Each row was made from one path, in order. Every step used is in the known rows, and no mark comes twice. Write each row's path.
Known rows:
Y -> Q -> G -> K: [-0.35  0.25  0.24 -0.02 -0.13  0.10 -0.10  0.10  0.27 -0.13  0.20  0.12
  0.18  0.29 -0.09 -0.51  0.10  0.20  0.18]
J -> K -> W -> Q -> G -> L: [ 0.02  0.10  0.21 -0.17 -0.08 -0.31  0.24  0.24 -0.13  0.27 -0.18 -0.30
 -0.01 -0.36 -0.07 -0.21  0.11  0.22  0.00]
G -> V -> Y: [-0.23  0.05  0.08  0.07  0.28  0.17  0.13  0.06 -0.11 -0.32  0.42 -0.09
  0.01  0.28 -0.02 -0.21 -0.29 -0.26  0.21]
L -> X -> K -> W -> Q: [ 0.24 -0.36 -0.14  0.11 -0.05  0.17  0.00 -0.23  0.04  0.04 -0.29  0.05
 -0.20 -0.26  0.21  0.45  0.05 -0.18 -0.13]
X -> K: [-0.01  0.24 -0.03  0.31 -0.08  0.52 -0.01 -0.22  0.17  0.11  0.24 -0.03
 -0.12  0.40  0.10  0.27 -0.03 -0.32 -0.14]
J -> L -> X -> K -> W: [ 0.27 -0.35 -0.27  0.11  0.41  0.38 -0.03 -0.60  0.16  0.34 -0.21  0.45
 -0.30  0.11  0.24  0.71 -0.23 -0.10 -0.33]
X -> K -> W: [ 0.19 -0.04  0.00  0.13 -0.12  0.41  0.01 -0.46  0.12  0.41  0.00  0.08
 -0.25 -0.06  0.07  0.20  0.03 -0.22 -0.18]
W -> Q -> G -> V: [-0.19  0.22  0.27  0.05 -0.11 -0.15  0.02  0.56 -0.17 -0.35  0.10 -0.48
  0.35  0.19 -0.11 -0.24 -0.05 -0.19  0.06]
V -> Y -> Q -> G -> L -> X -> K -> W: [ 0.19 -0.19 -0.30 -0.12 -0.01 -0.09  0.10 -0.46  0.06  0.07  0.09  0.59
 -0.37 -0.05 -0.06 -0.10  0.00  0.24  0.10]
G -> L -> X -> K: [-0.15  0.08 -0.20  0.38 -0.27  0.01 -0.09 -0.27  0.27  0.03  0.27  0.23
 -0.12  0.55  0.06  0.30 -0.14 -0.11  0.13]
K -> W -> Q -> G: [ 0.07 -0.05  0.13 -0.21  0.02  0.10 -0.06  0.22 -0.20  0.06 -0.17 -0.45
  0.18 -0.44 -0.02 -0.15  0.12 -0.05 -0.08]
J -> Q -> G -> L -> X: [-0.18  0.06 -0.19 -0.03  0.18 -0.18 -0.23  0.16 -0.08 -0.25  0.07 -0.23
  0.19  0.16 -0.10  0.25 -0.18  0.17  0.13]
Y -> Q -> G -> V: [-0.33  0.19  0.31 -0.04 -0.07  0.13  0.00  0.16  0.09 -0.34  0.19 -0.11
  0.13  0.35 -0.28 -0.46 -0.12  0.14  0.14]
J -> Q -> G: [-0.05  0.23  0.02 -0.11  0.40  0.32 -0.14  0.24 -0.20 -0.16  0.03 -0.47
  0.23  0.00 -0.10  0.24 -0.08 -0.06 -0.12]
G -> K -> W -> Q: [-0.14 -0.20  0.29  0.10 -0.21 -0.16  0.05  0.09  0.03  0.07 -0.12 -0.18
  0.15 -0.26  0.21 -0.27  0.23 -0.14  0.18]
Y -> Q -> G -> L -> X -> K: [-0.13  0.16 -0.14  0.16 -0.29  0.02 -0.08 -0.21  0.29 -0.14  0.18  0.38
 -0.13  0.50 -0.12  0.04 -0.03  0.21  0.05]
V -> Y -> Q -> G -> K: [-0.22  0.15  0.10 -0.13  0.20  0.11  0.02  0.07  0.09 -0.24  0.35  0.27
  0.03  0.18 -0.04 -0.56  0.05  0.10  0.21]
V -> Y -> Q -> G -> K -> W: [-0.05 -0.07  0.10 -0.30  0.19  0.00  0.02 -0.15  0.04  0.05  0.11  0.34
 -0.08 -0.28 -0.05 -0.63  0.11  0.24  0.19]
J -> Q -> G -> K -> W: [ 0.06  0.00  0.07 -0.12  0.16 -0.17 -0.14  0.03 -0.06  0.26 -0.18 -0.15
  0.18 -0.36 -0.02 -0.05  0.12  0.10 -0.04]

Write each row's path:
[ 0.01  0.17 -0.18  0.23 -0.34 -0.26 -0.07  0.19  0.05 -0.17  0.10 -0.01
  0.10  0.34  0.03  0.25  0.07 -0.13  0.01] => W -> Q -> G -> L -> X -> K
[ 0.41 -0.27 -0.25 -0.03  0.39  0.10  0.01 -0.13 -0.09  0.19 -0.40  0.22
 -0.05 -0.09  0.21  0.68 -0.05 -0.13 -0.46] => J -> L -> X -> K -> W -> Q -> G
[ 0.18  0.02 -0.28  0.04 -0.30 -0.24 -0.21 -0.30  0.13  0.37  0.02  0.33
 -0.14  0.02 -0.08  0.12 -0.06  0.16 -0.03] => Q -> G -> L -> X -> K -> W
[ 0.35 -0.26 -0.13  0.07  0.23 -0.23  0.08 -0.03 -0.09  0.08 -0.36  0.25
 -0.02  0.05  0.12  0.53 -0.12 -0.11 -0.41] => J -> L -> X -> K -> W -> Q -> G -> V
[-0.34 -0.08  0.24  0.04  0.23  0.29  0.27 -0.04 -0.01 -0.55  0.36  0.06
 -0.13  0.32 -0.07 -0.42 -0.17 -0.06  0.29] => G -> V -> Y -> Q
[-0.23  0.27  0.20  0.05 -0.19 -0.16 -0.09  0.49  0.00 -0.15  0.12 -0.24
  0.40  0.09  0.06 -0.27  0.17 -0.13  0.11] => W -> Q -> G -> K
[ 0.19  0.05  0.20 -0.34  0.21  0.09  0.15  0.23 -0.18  0.24 -0.34 -0.30
 -0.08 -0.60 -0.04 -0.04  0.04  0.17 -0.18] => J -> K -> W -> Q -> G
[ 0.36 -0.17 -0.19 -0.07 -0.05  0.05 -0.12 -0.05 -0.07  0.14 -0.32  0.09
 -0.09 -0.34  0.06  0.36  0.06 -0.07 -0.25] => L -> X -> K -> W -> Q -> G
[-0.05 -0.18 -0.07 -0.14 -0.17 -0.41 -0.12  0.19 -0.11 -0.04 -0.13 -0.21
  0.17 -0.25 -0.04 -0.15  0.01  0.18  0.18] => K -> W -> Q -> G -> L -> X
[ 0.18  0.13  0.04  0.19 -0.45 -0.30  0.13  0.07 -0.09  0.30  0.01 -0.17
  0.07 -0.05  0.00 -0.03  0.31 -0.17 -0.14] => X -> K -> W -> Q -> G -> L
[ 0.05 -0.32 -0.13  0.29 -0.39 -0.22  0.10 -0.20  0.07  0.08 -0.13  0.03
 -0.14 -0.01  0.15  0.24  0.13 -0.16  0.07] => G -> L -> X -> K -> W -> Q
[-0.15  0.11  0.04 -0.25  0.38  0.51  0.06  0.04 -0.07 -0.35  0.31  0.01
 -0.04  0.07 -0.12 -0.35 -0.07  0.07  0.10] => V -> Y -> Q -> G
[ 0.05 -0.08  0.00 -0.26 -0.01 -0.38  0.08  0.15 -0.07  0.12 -0.32 -0.06
 -0.10 -0.42 -0.03  0.00 -0.08  0.38  0.09] => J -> K -> W -> Q -> G -> L -> X
